Each row comes from the steps of one path. Every step used is in the known rows, and no mark comes twice. Write the path behind each row, first mark first.
Known rows:
e > t: [-1.55  0.07  2.25 -0.48  1.62  0.76 -2.47 -0.47  1.15 -1.18  1.03  2.94
 -1.37 -1.98 -0.07  1.01 -2.88 -1.02 -1.67 -1.57 -3.11  2.21 -2.47]
q > e > h > a: [-2.33  0.78  2.39  1.96  4.55 -1.61 -1.05 -2.70  1.63 -2.17 -0.26  0.14
 -4.33 -2.21 -1.65  1.82 -3.08 -1.16 -2.15 -4.39 -4.86  5.85 -1.94]
h > a > q: [ 0.36 -1.16  0.88 -3.66  4.27 -2.68 -0.99  0.90  2.23 -1.00 -1.06  1.46
 -1.51 -0.72 -1.96 -0.09 -0.13 -0.74 -0.68 -1.55 -1.43  5.65 -2.53]
f > p: [-1.50  0.12 -0.34 -2.92  1.64 -1.92 -2.59  1.54  1.65 -0.46  2.56 -0.06
  0.35 -1.70 -0.81 -0.10 -4.79  0.57 -2.39 -1.64 -0.83  2.57  0.04]
a > n: [-1.26 -0.57  1.43 -2.22  3.59 -1.80 -0.75  2.83  1.11  0.38  1.11  2.89
 -0.78 -2.71 -0.81  0.18 -2.30 -1.66 -0.73 -0.10 -1.88  3.35 -1.33]
t > a > n > e > h: [-3.90  0.65  3.87 -2.58  2.12 -1.17  0.73 -0.33  1.91 -4.12 -0.59  2.77
 -2.90 -5.30 -1.64  1.57 -1.52 -1.42 -2.74  1.20 -2.70  3.46 -1.63]
a > n > e > h: [-4.46  0.99  1.76 -1.95  1.71 -0.87  0.06  0.62  0.67 -3.44  1.23  3.00
 -3.64 -4.64 -1.27  0.78 -1.84 -2.78 -1.03  1.66 -2.57  4.98 -1.01]
h > e > q > a > n: [-4.34  1.94  4.89 -1.02  3.15 -0.30 -1.14 -0.74  3.49 -3.45 -1.59  0.86
 -4.42 -6.02 -2.23  0.38 -1.64 -2.35 -2.41 -2.15 -4.46  3.61  1.79]
p > e: [-2.54 -2.28  0.76 -0.58  1.23 -1.46 -0.05  0.65  1.87 -1.15  1.91  1.82
 -0.62 -1.51 -2.23  0.38 -3.79 -2.10 -2.73 -0.36 -2.72  2.31 -0.80]
n > e > t: [-2.52 -0.21  2.81 -1.95 -0.40  1.73 -1.94 -0.47  1.90 -2.57  1.97  2.63
 -2.53 -3.48 -1.31  0.73 -1.91 -1.71 -1.76  0.11 -2.95  2.47 -2.73]
a > q: [ 0.17 -0.38  0.20 -4.01  2.16 -0.73 -1.01  1.75  1.27 -1.04 -0.28  2.07
 -1.46 -1.27 -1.58 -0.70 -1.73 -1.49 -0.27 -0.48 -1.98  3.34 -1.16]
p > f: [-1.58 -3.12 -0.49 -1.12  1.04 -1.61 -1.42  0.67  2.24 -0.18  2.34  1.17
 -1.53 -0.23 -0.41  1.99 -3.68 -1.74 -2.73 -0.48 -1.94  2.15  0.78]
e > q > a > h: [-2.19  1.69  6.00 -1.56  3.13 -0.26 -0.72 -2.86  1.58 -2.93 -2.60  1.24
 -2.78 -2.87 -1.16 -0.02 -3.34 -1.24 -3.88 -2.03 -4.77  0.10  1.07]
a > q > e: [ 0.04 -0.09  1.65 -2.93  2.03  0.82 -0.85  0.18  1.27 -0.53 -0.39  0.60
 -3.89 -2.01 -3.15 -0.05 -2.17 -2.13 -0.32 -2.81 -4.19  2.68 -0.61]
h > a > n > e > t: [-3.51 -1.35  4.38 -2.41  2.94 -1.00 -1.14 -0.26  2.21 -1.92  0.93  3.14
 -3.12 -4.21 -2.02  1.58  1.07 -1.50 -1.56  0.05 -2.08  5.20 -3.92]
t > a > n > e > q: [-2.28 -0.35  4.47 -4.68  1.50 -0.42  1.23  0.68  3.04 -4.61 -1.23  2.56
 -2.77 -6.26 -1.91  1.68 -0.19 -1.66 -4.18  0.47 -2.64  1.16 -1.94]
h > a: [ 0.13 -1.28  1.19 -0.86  4.64 -3.12 -1.62  1.13  2.70 -0.33  0.67  1.17
 -0.18 -1.02 -0.81  0.40 -2.12 -0.29 -1.94 -2.09 -1.70  5.24 -2.99]
p > e > t > a: [-3.47 -2.01  4.70 -0.53  0.74  0.20 -0.20 -2.76  2.43 -2.65 -0.15  2.85
 -1.03 -2.70 -2.24  2.32 -2.69 -0.59 -4.65 -1.32 -3.82 -0.01 -2.52]
e > q: [-0.60  0.47  0.75 -1.55  1.85 -0.47 -0.67  0.66  1.80 -3.18 -0.03  1.87
 -1.90 -2.91 -0.03  0.90 -2.87 -1.63 -3.01 -1.66 -3.06  1.90 -1.12]
a > n > e: [-2.29 -0.92  1.99 -3.65  1.75 -0.84 -0.31  2.94  1.79 -1.12  1.96  2.54
 -2.02 -4.16 -1.99 -0.16 -1.34 -2.51 -0.92  1.50 -1.66  3.67 -1.63]
q > e: [-0.15 -0.14  1.86 -0.20  2.36  0.46 -1.37  0.33  1.76  0.20  1.24  0.40
 -2.70 -2.20 -2.17  0.44 -4.16 -1.64 -1.52 -3.47 -4.45  2.23 -1.15]
f > p > k: [-2.13 -2.02 -1.53 -2.96  2.24 -1.88 -1.05  0.21  1.99 -1.49  3.70  0.22
  0.69 -0.94 -2.35 -0.17 -5.37  0.67 -3.26 -0.17 -1.74  1.92  2.68]
t > e > h > a: [-3.58  1.69  2.75 -0.66  2.41 -3.46 -0.95 -1.20  1.98 -3.67 -1.94 -0.26
 -2.99 -3.22 -1.82  2.65 -3.11 -0.31 -1.95 -2.53 -3.25  5.77 -0.57]
q > e > t: [-1.51  0.33  3.63  0.55  1.52  2.32 -2.29 -2.09  1.17 -0.76  0.99  1.56
 -3.86 -2.80 -1.66  1.61 -3.31 -1.53 -1.64 -3.91 -5.42  1.56 -2.09]
q > a > n > e > t: [-4.25  0.78  6.69 -1.54  1.55  2.26 -1.20 -1.97  2.19 -2.35  0.38  3.76
 -3.79 -5.44 -2.10  0.47 -1.25 -1.77 -0.94 -0.34 -4.31  2.06 -1.02]

Which path is each row?
[-4.41  0.75  4.89 -1.59  1.48 -0.58 -3.55 -1.25  1.22 -0.80 -0.07  0.08
 -3.14 -2.37 -2.44  0.60 -2.01 -1.79 -2.88 -0.43 -2.91  3.38 -0.49]  a > h > e > t
[-2.01  0.58  0.63 -1.92  4.38 -2.83 -0.69 -1.45  1.15 -3.28 -1.77  1.74
 -3.03 -1.24 -1.08  0.62 -0.67 -1.04 -0.90 -1.40 -2.43  7.00 -1.82]  e > h > a > q
[-2.07 -1.80  2.64 -3.20  3.82 -2.92 -0.34  2.17  2.80 -1.03  1.16  2.05
 -1.95 -3.63 -2.44  0.45  0.34 -1.72 -1.27  0.47 -1.15  5.96 -3.00]  h > a > n > e
[-2.17  1.40  4.27 -1.69  0.70  1.69 -0.22 -1.79  3.59 -5.06 -0.45  1.63
 -3.56 -5.06 -1.62 -0.04 -2.62 -1.92 -3.03 -1.56 -4.62  1.28  0.19]  n > e > q > a
[-5.08  1.94  7.74 -0.31  2.17  0.47 -3.61 -3.75  2.28 -1.29 -1.33  0.04
 -3.62 -3.10 -2.75 -0.01 -2.79 -1.19 -2.70 -1.92 -4.74  2.58  0.94]  q > a > h > e > t
[-3.84  2.68  6.49 -2.86  1.46 -0.23  0.18 -1.02  2.55 -4.01 -3.50  1.25
 -4.38 -6.75 -2.44  1.88 -2.56 -1.37 -2.03 -2.63 -5.16  0.58  2.20]  t > e > q > a > n
[-2.53  1.08  1.04 -1.42  1.30 -0.85 -1.91  0.81  3.14 -3.57  0.08 -0.38
 -3.10 -4.00 -1.42  0.68 -2.31 -2.37 -3.38 -1.70 -2.90  4.05 -0.01]  h > e > q
[-2.84  0.29  3.10 -2.40  2.39 -2.54 -2.61  1.22  1.82  0.04  0.21 -1.11
 -1.88 -1.78 -2.76 -0.50 -2.91 -1.89 -2.70  0.05 -2.03  4.21  0.41]  a > h > e
[-2.81  0.34  4.65 -1.02  1.43  0.01 -2.93 -1.17  3.56 -2.26 -0.56  0.52
 -1.93 -3.64 -1.93  1.71 -2.03 -0.26 -3.72 -2.07 -3.09  2.81 -1.96]  h > e > t > a
[-1.22  1.63  3.66 -0.32  2.62  0.62 -0.76 -1.86  2.76 -3.65 -1.37  1.91
 -2.40 -3.71 -0.34  0.26 -3.62 -1.10 -2.85 -3.12 -4.86  0.99  0.40]  e > q > a
[-3.51  1.45  6.00 -1.06  3.11 -1.40 -2.69 -1.30  2.69 -0.46 -1.00 -0.98
 -2.60 -2.52 -3.19 -1.11 -3.63 -1.40 -2.59 -1.43 -3.84  3.24  1.96]  q > a > h > e
[-1.53  0.77  5.71 -1.27  3.73 -1.00 -1.43 -1.54  1.48 -0.04 -1.14  1.10
 -1.21 -1.41 -1.67 -0.98 -4.19 -0.67 -2.21 -1.45 -3.88  1.09  0.59]  q > a > h
[-2.20  1.73  1.36 -1.34  2.11  0.87 -0.50 -2.27  0.18 -2.90 -1.16  0.97
 -5.65 -2.56 -2.37  0.63 -2.73 -2.46 -0.42 -2.75 -5.20  4.01  0.05]  a > q > e > h
[-3.45  0.75  2.45 -0.29  0.96  0.34 -3.65 -0.31  2.41 -1.64  1.20  0.68
 -2.64 -3.14 -1.64  0.88 -2.33 -1.67 -1.99 -1.60 -3.02  4.39 -1.23]  h > e > t
[-1.96 -0.53  5.04 -2.64  0.05  1.41 -1.24 -1.34  2.95 -3.28  0.26  2.51
 -1.68 -4.04 -1.61  1.58 -1.65 -0.37 -3.54 -0.39 -2.93  0.92 -3.42]  n > e > t > a
[-1.70 -0.37  4.77 -5.59 -0.31  1.83 -0.68 -1.69  2.51 -3.97 -1.42  2.74
 -2.87 -3.91 -2.70  0.97  0.36 -0.69 -2.34  0.14 -2.77  1.45 -2.89]  n > e > t > a > q
[-6.12  0.46  5.42 -2.62  0.98 -1.42 -0.17 -4.58  1.73 -3.86 -0.87 -0.47
 -2.74 -3.31 -3.29  0.40 -4.54 -0.58 -6.06 -1.87 -4.04 -0.79  3.40]  f > p > e > q > a > h
[-4.10 -1.67 -0.05 -2.19  0.30 -2.23 -1.05  0.24  1.81 -1.28  3.11  0.09
 -0.10 -1.90 -2.73  0.28 -4.95 -0.44 -3.65 -0.91 -1.44  1.92  0.81]  f > p > e
[ 0.23 -0.96  2.30 -2.57  4.19 -1.22 -0.85 -0.70  2.28 -0.60 -1.14  0.14
 -3.94 -1.52 -3.49  0.35 -0.52 -1.28 -0.78 -3.93 -3.77  4.95 -1.99]  h > a > q > e
[-2.47  1.65  1.66  1.65  2.44  0.47 -1.07 -2.06  0.67 -2.23  0.50  0.72
 -4.36 -2.64 -1.27  1.27 -4.67 -2.01 -1.66 -3.32 -5.43  3.57 -0.48]  q > e > h
[-1.87  0.43  4.20 -0.87  4.44 -0.60 -0.76  0.29  2.07 -0.18 -0.23  2.84
 -1.53 -3.41 -1.23 -0.38 -3.06 -1.06 -0.59 -1.61 -3.66  2.53  0.17]  q > a > n
[-4.53 -1.17  0.89 -1.28  2.97 -3.00  0.85 -2.81  1.29 -4.10 -1.23  1.89
 -3.58 -1.36 -2.94  1.09 -0.83 -2.09 -2.11 -0.77 -3.00  6.34 -1.08]  p > e > h > a > q
[-2.19  0.50  0.83  0.90  4.60 -3.08 -1.24 -1.21  1.59 -2.62 -0.16  1.40
 -1.76 -1.50  0.03  1.27 -2.67 -0.68 -2.07 -2.02 -2.58  6.58 -2.31]  e > h > a
[-2.84  0.28  4.92 -2.44  2.47  0.35 -0.33  0.42  2.72 -1.58  0.68  2.58
 -2.60 -4.87 -2.42 -0.69 -2.03 -1.87 -0.70  0.11 -3.44  2.88 -0.09]  q > a > n > e
